What can hang from each mark:
J: C
Q: A G
G: A Q
C: J T
L: X
X: A C L
T: A X
A: G Q T

Each row was made from one small tree. The marks that hang from a mark follow it in brackets, in alphabetical order. Every link used is in the known rows. Write each row's tree.
Known rows:
X[A[G] C[T]]: [ 10.0  -0.7  -0.7 -11.7  12.9  -8.1  19.3  11.5  -5.1  -0.4  -6.4  13.2
   1.1  -0.7 -13.7   3.7  23.3  28.6  15.7  21.6  13.2]
J[C[T[A]]]: [-15.5   8.5 -12.9   9.5  21.2 -13.6   1.9   4.4  30.0  44.0  45.8 -18.9
 -27.6  22.1  51.6  20.7 -34.6 -19.6   4.5  19.0 -36.0]
Q[A[T] G]: [-21.5  30.0  -9.4 -21.4  16.0 -16.0  -3.3   2.9  -9.9  33.1   6.0  17.2
  -8.9  18.7  30.4   7.7 -40.6 -11.5   7.6  19.6   6.1]
C[J T[A[G Q]]]: [-22.8  -3.6  21.6   3.8  -3.3  13.6  -2.7   0.5 -20.7  -4.4  12.6  18.2
  -5.6   8.7  43.0 -12.5 -23.4 -31.5  20.6  11.1  22.0]
L[X[A[T]]]: [ 23.7 -29.9 -21.0  11.0   1.9 -10.9   5.7  29.8  27.7   3.6  25.3 -29.5
 -24.0  29.9  -0.5  -3.2 -15.9 -18.9   1.0  -5.6 -17.3]
X[A[Q T] C[J] L]: [ 21.2  10.2  16.3  15.1  -7.3 -13.1  31.8  -6.0   6.6 -24.2 -44.6  29.2
  22.6 -29.6 -23.5 -33.3  26.6  -4.9  21.1 -46.1  46.8]
G[Q[A[T[X[C[J] L]]]]]: [ -3.8  20.7  -1.9 -15.6  -2.7 -14.3  -7.3 -10.5  15.9   6.6  -3.0   5.7
  11.8  -8.1  13.9 -19.9 -15.7 -17.1 -28.3 -31.0  14.3]
Q[A]: [-17.2   5.5 -24.3   4.7   6.6 -21.0 -11.1 -29.0  25.0  46.7  33.9 -12.2
 -19.8   6.2  35.4  10.1 -31.3 -18.6   0.5  22.7 -19.3]
G[Q[A[T[X]]]]: [-18.4  14.4 -17.5  -6.5   7.0  -8.1 -28.0  -0.8  29.3  27.2  19.7  11.9
  -5.1   5.2  27.2   1.8 -37.7 -28.5 -33.4  -3.4 -10.5]
T[A X[C]]: [ -0.7 -12.4  -9.7  19.8  -4.6  14.5 -20.7 -24.3   8.0   2.4  35.0 -44.2
 -28.2 -10.4   6.0  42.2  23.2  19.9   0.4   5.7 -79.5]
T[A[G[Q]] X[C[J]]]: [-12.3   4.2  14.7   1.5 -35.4   2.9 -31.1 -12.9 -30.1 -23.5  17.9 -13.5
   3.8 -12.4   1.0  26.6  25.5   1.5 -11.5 -12.5 -39.5]
A[Q[G] T[X[C[J]]]]: [-28.0  -0.2  20.0  -6.1  -3.1  22.5 -14.5   6.4  -5.2 -25.7   0.8  31.6
  19.3   0.2   1.0 -12.8 -11.0  -8.0  14.3 -11.4   3.5]
T[X[A]]: [  1.1 -23.9 -15.0  20.3   7.7  10.6 -14.6 -19.0  26.9  16.0  25.4 -44.8
 -28.4 -14.6  -7.5  15.7   6.4  15.9   0.3   1.8 -36.2]
A[G Q T[X[L]]]: [-12.1 -19.3  -6.6  13.5   6.4  29.2 -25.9  33.1 -21.7 -20.8 -21.0  35.4
  18.2  -1.7 -45.5   0.8  -8.4 -16.6   3.2  12.2  -1.4]
X[A[Q T] C L]: [ 25.4  12.7  -4.2  22.9   6.3 -10.2  21.0   2.5  18.9  -5.5 -47.2  34.0
  14.0 -22.5 -37.6  -7.6  27.4   7.4   5.2 -20.9  18.7]
G[Q[A[T[X[C L]]]]]: [ -2.5  22.4 -15.1 -11.7   5.4 -12.2 -11.0  -4.4  23.7  18.7  -4.1   8.7
   6.2  -3.8   6.0  -2.7 -14.9  -9.4 -37.3 -13.9  -3.3]
G[A]: [ -6.2  15.4 -15.0  24.3  -3.8 -25.8 -16.2 -24.0  26.7  38.3  28.2 -30.7
 -21.4  14.9  14.4  -2.6 -30.7 -22.6 -33.0   4.7 -25.6]
G[Q]: [-34.1  13.1  -7.8  17.6 -10.5 -23.6 -29.8 -14.2  51.0  39.4  38.4  -6.2
 -17.7   8.3  25.7 -18.1 -38.4 -29.0 -43.4 -21.6 -23.9]
L[X[C[J T[A[G]]]]]: [ 13.7 -26.2   4.7 -17.4 -16.5  -5.6  13.3  16.5  -9.1 -22.2  33.7 -35.4
  -6.0  33.9  16.3 -11.3   1.0  -4.6   7.5  -0.3 -11.7]
L[X[A[G Q T] C[J]]]: [ 17.4 -21.8   7.2  -4.9 -30.0 -14.4   4.1  29.0 -14.2 -40.8   2.6  18.3
  23.7  20.2 -14.7 -10.4  10.0 -22.0  16.4 -12.1  19.2]
L[X[A[G Q] C[J T]]]: [ 17.3 -21.9  11.0 -14.1 -25.7  -8.3  12.9  18.5  -8.7 -31.0   3.6   8.5
  20.6  23.1  -3.5  -9.6  13.4  -6.3   6.3   4.5  26.0]

Which tree is each row?
[  3.4  -8.0  22.4 -11.2  10.1  25.8  23.5 -14.0  -6.2  -7.1 -22.7 -20.8
  -0.6 -12.9   6.9 -30.6  -0.6  17.6   8.1 -14.7  49.7] => C[J T[X[A[Q[G]] L]]]
[-10.3 -18.3  -8.1  14.7  23.1  39.4 -17.2  -1.7  14.0  14.2  18.8 -10.2
 -27.6   6.7  27.6  26.5 -14.6   2.2  -4.0  32.3 -36.0] => C[T[A[Q] X]]
[-16.4  18.0 -11.1 -25.1  17.8   3.2 -10.1   0.7 -14.7  22.9   4.6   1.5
  -7.4  11.5  19.9  17.5 -28.7   4.2   4.8  23.1  -4.5] => Q[A[T[X]] G]
[-12.1   3.7 -22.3 -11.9  16.7 -10.3 -12.7  16.4 -16.6  19.6  12.5  25.3
  -1.8  14.1   9.9   9.1 -32.3 -29.1  16.0  31.7   2.6] => Q[A[G T]]
[ -2.6 -16.0  20.2   1.2  -1.1  35.2   2.4  -2.3 -32.2 -19.8 -13.2  -9.2
   0.4  -8.2   9.2  -6.2   0.6  -3.4  11.3   4.7  17.9] => C[J T[A[G Q] X[L]]]
[  7.1  -2.9  -6.6 -25.0   9.9   2.3   3.2   3.9 -34.5 -14.0  -9.4   4.1
  16.5  -7.6 -13.5  -1.7   1.8  -2.3  20.4   6.9  16.4] => Q[A[G T[X[C[J] L]]]]
[  4.6   9.4  13.9   4.9 -32.6   0.9 -14.4 -15.4 -36.2 -24.0 -11.0 -23.2
   7.9 -23.7 -23.7  18.4  36.5  14.4 -20.1 -24.2 -27.4] => T[A[G[Q]] X[C[J] L]]
[ -3.7 -16.2  -6.4  16.3  14.7  27.8  -9.6   8.6  19.3 -15.4 -10.4  18.2
   9.7 -10.6 -26.1  -9.6   0.8  -3.9   1.3  -8.7 -14.7] => A[Q T[X[C L]]]
[-11.9  25.9  -1.1  -2.5   6.2  -3.9 -14.0   4.2  -9.1  17.5   4.1 -18.4
 -11.7  18.7   1.1   2.9 -30.8   1.0 -24.6   3.9 -11.2] => Q[G[A[T[X]]]]
[  8.0  -1.6  19.4 -19.4   0.2 -11.9  29.6   1.6 -16.2 -16.1  -6.0   7.9
   9.7  -7.6  -0.1 -21.3  24.1  15.1  30.7  -4.0  41.4] => X[A[G] C[J T]]
[ -2.3  -0.3  -4.6  -0.6  19.6   2.7  11.4  -6.4  22.9  14.1  27.9 -17.2
 -27.4   8.4  27.3   4.6   2.1  14.0   7.1  13.2 -32.3] => X[C[T[A]]]
[  8.8 -21.8  -6.5  -6.0 -14.2   0.8  -3.7  23.4   0.4 -12.8  26.1  -6.5
  -1.2  37.9   5.2  15.9   0.3  -3.4  -9.0  26.3 -27.8] => L[X[C[T[A[G Q]]]]]
[ -9.2  19.8  31.1 -10.4  -9.7  -6.9  22.8 -16.1   0.2  -9.2 -18.1  35.3
  20.1  -6.3  20.5 -17.4  11.3  13.0  17.6  -7.4  50.7] => X[A[Q[G]] C[J T]]
[ 36.2   8.3 -10.8  12.6  18.2 -16.6  36.1   6.8  18.4  -1.0 -33.7  -4.5
  -6.3 -21.0 -36.5 -15.2  29.1  20.9  11.7 -30.2   8.8] => X[A[T] C L]
[-22.3 -13.0  -4.5  31.6 -21.5  23.5 -52.6  -5.8 -24.8  -2.6  15.6   6.5
  -6.5  -5.0  -5.4  57.1   4.5 -10.2  -5.1  33.4 -58.2] => T[A[G Q] X]
[  3.9  14.7   3.1 -16.2   2.4 -16.1  10.1  13.4   2.0   1.5 -12.8  29.3
  10.7   1.0  -8.7   1.8  17.6  18.4 -12.7   8.6  22.5] => X[A[G[Q]] C[T]]
[ 18.4   9.7  24.0  -5.1 -11.0  -6.9  34.0  -4.5 -24.6 -24.8 -55.5  34.1
  35.8 -22.2 -30.1 -24.3  36.6  16.8  14.0 -12.2  67.5] => X[A[G Q] C[J T] L]
[ 17.5  30.0   9.3  -0.9   4.4  -6.3  32.7  -7.6   4.2   5.6 -56.0  25.9
  17.6 -14.0 -24.1  -4.1  27.1  40.5  -8.2   1.3  38.2] => X[A[Q[G]] C[T] L]
[ -9.4 -10.7  -0.7  -4.2  24.8  29.7  -2.0   2.0  13.7  15.1   0.3  -7.2
 -14.3   2.6   9.4   9.2 -10.6  22.7  -4.1  26.3   3.9] => C[T[X[A[Q[G]]]]]
[ 16.6  -1.1  12.2  -2.0 -22.8  -5.6   4.9 -17.8 -13.7 -22.0 -23.7 -25.5
  17.5 -32.3 -43.0  -7.7  44.0  27.3 -12.2 -33.9   9.1] => T[X[A[G[Q]] C[J] L]]
[  4.6  -4.7 -23.2 -14.1  20.1   6.9  -7.7  12.2 -24.4  10.2  -8.0   2.9
   1.9   0.2 -16.4  13.9 -12.2  -5.5   7.9  25.3  -2.3] => Q[A[G T[X[L]]]]
[  2.6  22.6  25.8  -5.2  -5.6  -2.0  33.4 -19.9 -10.6  -7.1 -26.5  -4.9
   6.7  -9.6   9.3 -23.7  14.1  18.4   4.5 -21.2  24.8] => X[C[J T[A[Q[G]]]] L]
[ 15.5  -9.7  10.3  15.4 -15.7   7.4   6.9 -35.5   8.9 -17.5 -19.4 -22.1
  13.8 -36.4 -29.2  -6.7  40.4  24.3   1.3 -29.0   2.2] => T[X[A[Q] C[J] L]]
[ 22.0 -30.6 -19.6   3.1  -5.2 -11.8  -0.4  43.5  -1.8  -8.2  17.2 -14.3
 -13.1  32.0 -16.7   3.0 -11.3 -18.8   4.2   5.0 -10.3] => L[X[A[G T]]]
